Every row comes from one small tree of marks. The marks that hang from a mark follow it in brackets, in the order of their numbers. Every link used is in the known rows. Which tree was each row made from?
Known rows:
J94{J484{J797 J850}}: [-14  -1   4  15   8  -8 -11  -5  14  -1  -7   1  -1  11 -21  18   9   2
 -11 -20   2 -47   0 -21 -11  -4   5   2   2 -14  -1  16  -9]
J850{J504}: [  3   0  -2   2   8  11   5 -18   8  14   3   3  13  19   3  -6  -1   5
  -1 -15  -2  -8  -4  -8  -4   0  -5  -4  -9  16   2  -1  -9]
J512{J797{J484{J94 J850 J908}}}: [ -2  17   6   4   8 -11 -10   2  28 -10   4 -14 -34  15 -26  21  42 -12
 -15 -13  -1 -39 -14 -22  -8  -8   3   5 -14  -2 -23  30  -3]
J54{J447}: [  3  -8   3   5   0 -10  -3  -6 -13   3   6   9  -4  -5   2  -7  11   3
  -1   5  -2 -12  -8   1  10  13  -6  13   7   9  -4  -2   1]
J361{J94}: [ -4  12 -12  16  -1  -1 -12  11   9  -2   8  -4 -18  10  -1   9   4   2
   1   9   4   8  -9   1   6  -6  -5   7   2  -5  -7  -7  -1]
J504{J850}: [  1   2   6  -1  -6 -11  -2 -10   5  13  -1  -4   6   4  -4   8  -2   8
   7  -6  -2 -13   0 -12   0 -12  16  -1   0  -8  12  -5   9]
J94{J484}: [  0  -9   2   7   8   1   3   2   8   0  -5  -1   8   2  -8   4   3   9
  -4   8   1  -8  -2  -4  -8  12  -4  -2   7  -3   5   5 -19]
J908{J46 J484{J868}}: [ -3  -7  12  -8  -4   1   4   6  12 -18  -3  14  -9  17  -9 -14  16  31
 -15  28   4 -40 -11  20   7   1   0  18  -6  -2   6  21 -11]
J54{J868{J484{J797}}}: [  4  19   1  17  -4   0  -2   3  11   6   9 -29  10  -3 -14   4  17  -6
 -10  -8  -7 -39   9  -7   7   6  -5   4  -9  -6 -23  13 -12]
J797{J484{J908} J512}: [  4  -4  21   6   6   1  14  21  13  14   1 -18  -5   8 -21   4  16   2
  13  -6   4 -23  -8 -27   4  11  -9   4 -11  -6  -7  10 -18]
J484{J94 J797 J850}: [-11  25 -18  15   4 -13 -22   2  13   3   2   2 -29   7 -19  21  12 -15
 -11 -17  -2 -36  -4 -12 -10 -19  11   5 -11  -3 -11  17  10]
J361{J94{J484{J797}}}: [-11  13  -7  30  11  -8 -17  14  14  -4   7  -8   3  14 -12  18   7  -3
  -7  -6   5 -19  -7  -4   1   2 -14   2   0  -4 -12   4 -20]
J797{J484{J850{J504} J908} J512}: [  0  -8  19  12  11  12  15  -6  28  31   0  -9 -10  34 -28   4  21  11
   9 -22   2 -48 -16 -51  -3   0   0   5 -14  -5   0  14 -16]
J908{J484{J94 J850}}: [  3  11 -18   8   2 -11  -8  -2  24  -4   3  20 -32   6 -24  15  11  10
  -6  29  -5 -23 -10 -22 -21  -6   8   6  -3  -4  11  16  -1]
J447{J54}: [ 21  -1 -12  10   5  -1   5 -10   4 -10 -12  -3  -5   3   6   5  18  -2
  -7 -11  -3 -12  -8   9   1 -11  -2 -11  -2  -4  -6  -9  -3]
J484{J797{J512} J850}: [-13   3  16  16   4  -6  -9   9  13  11  -6  -5  -9  17 -13  11  -3 -10
   7 -26  -1 -52   7 -23   0 -12  11   2 -10 -22  -2   3   7]
J447{J54{J868{J484}}}: [ 31   7 -11  22  -2   4  12 -12  18  -5 -10 -29  -8  -1  -3   0  35   4
  -9   2 -10 -29  -4   2   9   1  -3  -8  -4 -15 -16  -1 -13]
J908{J46 J484{J797 J850{J504}}}: [ -4  -1  16   6  13   2  -7 -18  17  -3   3  24  14  41 -17   9   7  18
  -5  -7   7 -71 -15 -13  -6 -12  -5   1 -16  14   4  19  -9]
J908{J484{J94 J797{J512} J868}}: [ -2  17  -8  19   6 -12  -7  28  33   4  -2  -7 -15  13 -20  -8  12   2
  -6  -2 -10 -55   4  -6  -5   3  -4  17 -26  -6  -2  23 -19]
J447{J54{J868{J484{J94 J908}}}}: [ 38  25 -35  20  -7  -1   7   4  22 -10  -7 -40 -40   2 -16  21  66 -10
 -21   5  -9 -22 -18   0   9  -9  -3 -11  -5  -6 -32  14 -17]
J94{J484{J797}}: [ -8   2   6  13  13  -6  -4   6   6  -2  -1  -6  20   4 -12  10   2  -2
  -9 -15   1 -25   2  -6  -5   5  -9  -3  -2   3  -6  12 -21]
J447{J54{J868{J484{J94}}}}: [ 37  27 -35  28  -1  -3   6  -2  24  -3  -7 -29 -29  -2 -11   6  41  -5
 -17  14 -13 -25  -9   7   2  -1  -1  -6 -10  -9 -18   5 -12]
J908{J46 J484{J94 J850 J868}}: [ -6   7 -10  -1  -4  -8  -6   6  28 -13  -7  19 -48  24 -24   2  27  26
 -25  38   0 -55 -17  11  -3 -10  15  23  -8 -10   8  31   0]
J447{J54{J868}}: [ 24   6 -20  18  -5   0   5 -17  12   1 -14 -16 -12   2   4  -8  35  -3
 -11   6  -9 -21   3  22  10 -15   1 -10   2 -10 -16 -13   1]
J797{J484{J850 J868} J512}: [-15  -6  19  12   1   1   9   4  33  23  -9  -7 -29  11 -27 -17  12  23
  -2  -4  -5 -63  -1 -27   1   5  16  29 -13 -34   9  18  -6]
J797{J484{J868{J54}} J512}: [ -2  -4   3  16   8   1  24   2  33  15 -12 -21 -15   0 -24 -23  21  20
   7  -8  -4 -64 -12  -5   5  17  -7  37 -23 -22  -2  15 -27]
J54{J447 J868{J484{J94 J850}}}: [ 11  16 -20  24  -7 -15  -8  -6  16  13   8 -10 -50  -4 -23   5  40   5
 -18  30 -12 -44 -11 -14   5  13  11  21   4 -11 -13  15   2]
J868{J54 J484}: [ 10   4  -7  10   5   3  17  -6  16 -13  -1 -17   0  -9 -18  13  14   9
   6  -9   0 -28 -22 -13  -3  15 -12  16 -10  -6  -6  12 -24]
J512{J797}: [  2   1  22   0   8  -4  -7  -5   7 -17   0  -8   7   9  10  -2   5 -13
  -3 -16  -3 -14   7   7   1   0  -5  -6  -9  -3 -14   2   1]
J512{J797{J484{J850}}}: [ -9   1  26   7  13  -4  -4 -14  22  -4   3  -3  -4  10 -14   3  13   1
  -5 -15  -1 -47  -1 -18  -9   1   1   6 -10 -13  -8  17   2]
J868{J54 J484{J797 J850}}: [ -3  10  -4  18   4  -6   2 -12  20 -15   0 -16  -9   0 -29  29  21   1
  -1 -34  -1 -68 -22 -29  -7  -2  -2  18 -14 -18 -12  24 -14]

Write each row's tree:
[  3  -7 -18   7  -6 -10   6 -18   5  -7  -6  -4 -24  -8  -7 -19  37  17
 -11  -6  -4 -52 -22  17  16   9  -5  41  -2  -4 -15  12 -10]
J484{J868{J54{J447}}}
[ 13  29 -19  28   0 -17 -13   6   7  11  19 -19 -17  -8 -18   1  34 -12
 -16   8 -10 -45  -4  -4  11  16  -8  14  -9  10 -30  17  -9]
J54{J447 J868{J484{J94 J797}}}
[ 17  -6  -4  15   7  -9  14 -10   0  -9   6  -9  -4 -13 -16   6  26  12
   2  -2  -1 -44 -30 -14   8  29 -17  27  -5   1 -10   9 -23]
J868{J54{J447} J484}
[-12   7   2   2  -9  -6 -16  -1   2  -9  -2  -8 -15  16 -18  30  28 -12
 -10 -35   4 -37  -7 -22   6 -26   8   0   1  -7 -22  19   5]
J484{J797 J850 J908}
[-10  15  -4  17   4  -5   2  16  42  27  -8  -6 -51  11 -32 -11  19  13
  -9   7  -8 -57  -4 -22  -5   3  17  29 -19 -28   7  22  -5]
J797{J484{J94 J850 J868} J512}
[  7  14  17  27   1  -2   5  17  20  15   2 -35   8   6 -15  -1  10  -9
   5  -9  -8 -50  13 -15  14  12  -4   2 -16 -20 -16   6 -16]
J54{J868{J484{J797{J512}}}}
[ -8  25 -20   6  -5 -13 -22  10  10  -6   2  -8 -39  13 -24  35  36 -20
 -15 -23   1 -35 -11 -19  -4 -27  11   0  -6   1 -24  26   5]
J484{J94 J797 J850 J908}
[-16 -13  -2  -1 -12   5   0  -2  22  -6 -15 -12 -36  19 -25  11  46  21
 -28  -9  -1 -40 -13 -16   4 -12  18  18  11 -26  -7  30 -14]
J94{J484{J850 J868 J908}}
[ -5   2 -15   6  -9 -15  -5  -8   0 -15  -2 -19 -19  -1 -17   1  60   0
 -18 -41   1 -72 -28  10  25  -5  -9  35  -7   6 -41  28 -17]
J484{J797 J868{J54{J447}} J908}
[ -3   6  16   7   2  -5  -1  25   3   1  -3 -23   2  16  -9  15  12 -20
   7 -34   2 -32   1 -15  15  -9  -7  -5 -13  -6 -22   8  -9]
J484{J797{J512} J908}
[ 10  12  17  18  -7   1   5  24  17   9   1 -47  -2  11 -19  11  31 -13
   2 -21  -5 -49   4 -25  20   4  -6  -1 -13 -16 -32  15 -19]
J54{J868{J484{J797{J512} J908}}}
[ -4  18  -5  10  11 -17 -17  11  16 -15   5  20 -22  25 -26  22  14   3
 -10  18   6 -61 -13   1  -7 -14   2   3 -13   4   1  26  -1]
J908{J46 J484{J94 J797 J850}}
[ -5  -6  23   8   3   0   9  12  20  17  -4 -12 -23  15 -30  14  22   7
   8  -8   4 -41 -11 -41   0  -1   7   9  -4 -20  -1  14 -10]
J797{J484{J850 J908} J512}
[  4  12 -34  18   6 -19   5  -8  21   9   4  -3 -38 -17 -27 -19  46  16
 -14  10  -5 -61 -31   7   4  22 -10  49 -17   7 -13  27 -21]
J797{J484{J94 J868{J54{J447}}}}
[  3  -3  21  -9  -7   7   5   9   4 -21   0  -7 -29  22 -23  34  33  11
 -11   0   9 -42 -27 -17  13  -6   9   4   1 -13  -6  27  -3]
J868{J484{J850 J908{J46}}}
[-18  11  -6  33   4  -7 -22   4  21  -3   2  -2 -18  21 -21  28  11   4
 -11  -7   4 -38 -10 -18  -5 -11  -1   7   7 -20  -8   8  -9]
J361{J94{J484{J797 J850}}}
[-16   7 -18   3 -16  -5  -7 -12  20 -16 -13 -19 -37  13 -27  18  55   3
 -20 -46   1 -77 -24  -7  11 -29  10  29  -8 -18 -32  34  -7]
J484{J797 J850 J868{J54} J908}
[ -7  -5  22  15   9   0  10   6  22  25  -5  -1 -15   8 -24  -3  -1  11
  13   3   0 -47  -1 -35  -7   7   7  11  -9 -25  13   5  -3]
J797{J484{J850} J512}
[ 29  23 -33  29  -3  -3   1 -12  33   2 -11 -20 -51   5 -18  15  48  -1
 -20  13 -13 -42 -11  -7  -3 -12  14  -2  -6 -24 -13   8  -3]
J447{J54{J868{J484{J94 J850}}}}
[-13  26 -28  14   3   1 -17 -15  33  14  -1   0 -30  29 -18   0  23   0
 -29 -34  -9 -58  -6 -10  -8 -20  15  18 -23   3 -10  27  -1]
J484{J94 J797 J850{J504} J868}
[ -7  -3  18   3  -3   4  15  21  23  13  -6 -26 -18  11 -21 -12  30  15
  -4 -13   0 -41  -6 -21  14   8   1  22 -14 -15 -12  23 -20]
J797{J484{J868 J908} J512}
[ -2  22 -15  14  15 -10   3  -8  40 -10  -1 -19 -27  -1 -20 -12  37   0
 -16 -12  -6 -60 -16  16  -6   9 -10  32 -32  -5 -23  30 -23]
J512{J797{J484{J94 J868{J54}}}}
[  6  15   2  20  18  -8  10  24  23  27   3  -8 -16  -1 -21  -4  -1  -3
  11  15  -3 -23  -1 -16  -8  17  -6   7 -21  -3   7   6 -17]
J797{J484{J94} J512}
[  7  17 -14   3  -8   0  -4  12  20 -12   2 -16 -45   9 -30  38  39  -2
 -15  -3  -2 -20 -23 -35  -5  -5  10   5  -4 -10 -10  30  -8]
J868{J484{J94 J850 J908}}
[-12  -1  -6  26   2   0 -13   3  22   1  -2   2 -32  19 -17  19  14  16
  -9  19   3 -18 -14 -17  -4  -3   8   8  14 -25   4   3  -8]
J361{J94{J484{J850}}}
[  1  -8 -11   3  -5 -11  12 -10   8  -3   2 -14 -27  -8 -27 -13  63  20
 -13 -13   2 -63 -36  -5  17  15 -12  47  -4   5 -26  31 -25]
J797{J484{J868{J54{J447}} J908}}
[-14   3 -11  21  -5   3  -7  11  25  -3  -2 -11 -24  14 -10  -4  20  21
 -20  11   0 -15  -9   7   5   5   1  22   4 -18  -5  11 -22]
J361{J94{J484{J868}}}
[ -1  -5  20  -4   8  11   9 -15  14  12   5   7 -12  40 -24  13  33  18
  -9  -7  12 -52 -28 -20   4  -8   0   5  -9  10  -3  24 -12]
J797{J484{J850{J504} J908{J46}}}
[-19  13 -11  21  -5  -2 -18  22  20 -13   0 -26 -21  23 -19  16  43   6
 -27 -20   5 -35 -17  -3  14 -10  -6  17   1  -9 -29  26 -26]
J361{J94{J484{J797 J868 J908}}}
[  8  24 -23  19  -7  -1  -4  -3  28  12   1 -16 -45   3 -27  10  31   2
 -14  24 -11 -30  -4 -18  -2  -2  16  10  -2 -19 -10  17   0]
J54{J868{J484{J94 J850}}}
[  4  -1  -8  12   0   2  11 -17  21 -14  -5 -10 -23  -1 -26  22  21  13
   2 -10  -1 -46 -25 -26  -6   4   4  20  -6 -22  -1  17 -14]
J868{J54 J484{J850}}
[ -1  14   3  12 -18  -2  -9  -1  15  -3   4 -32 -21  11 -28  27  48  -3
 -16 -24  -3 -53  -1 -28  11 -14   8   5  -1 -16 -35  28  -4]
J54{J868{J484{J797 J850 J908}}}
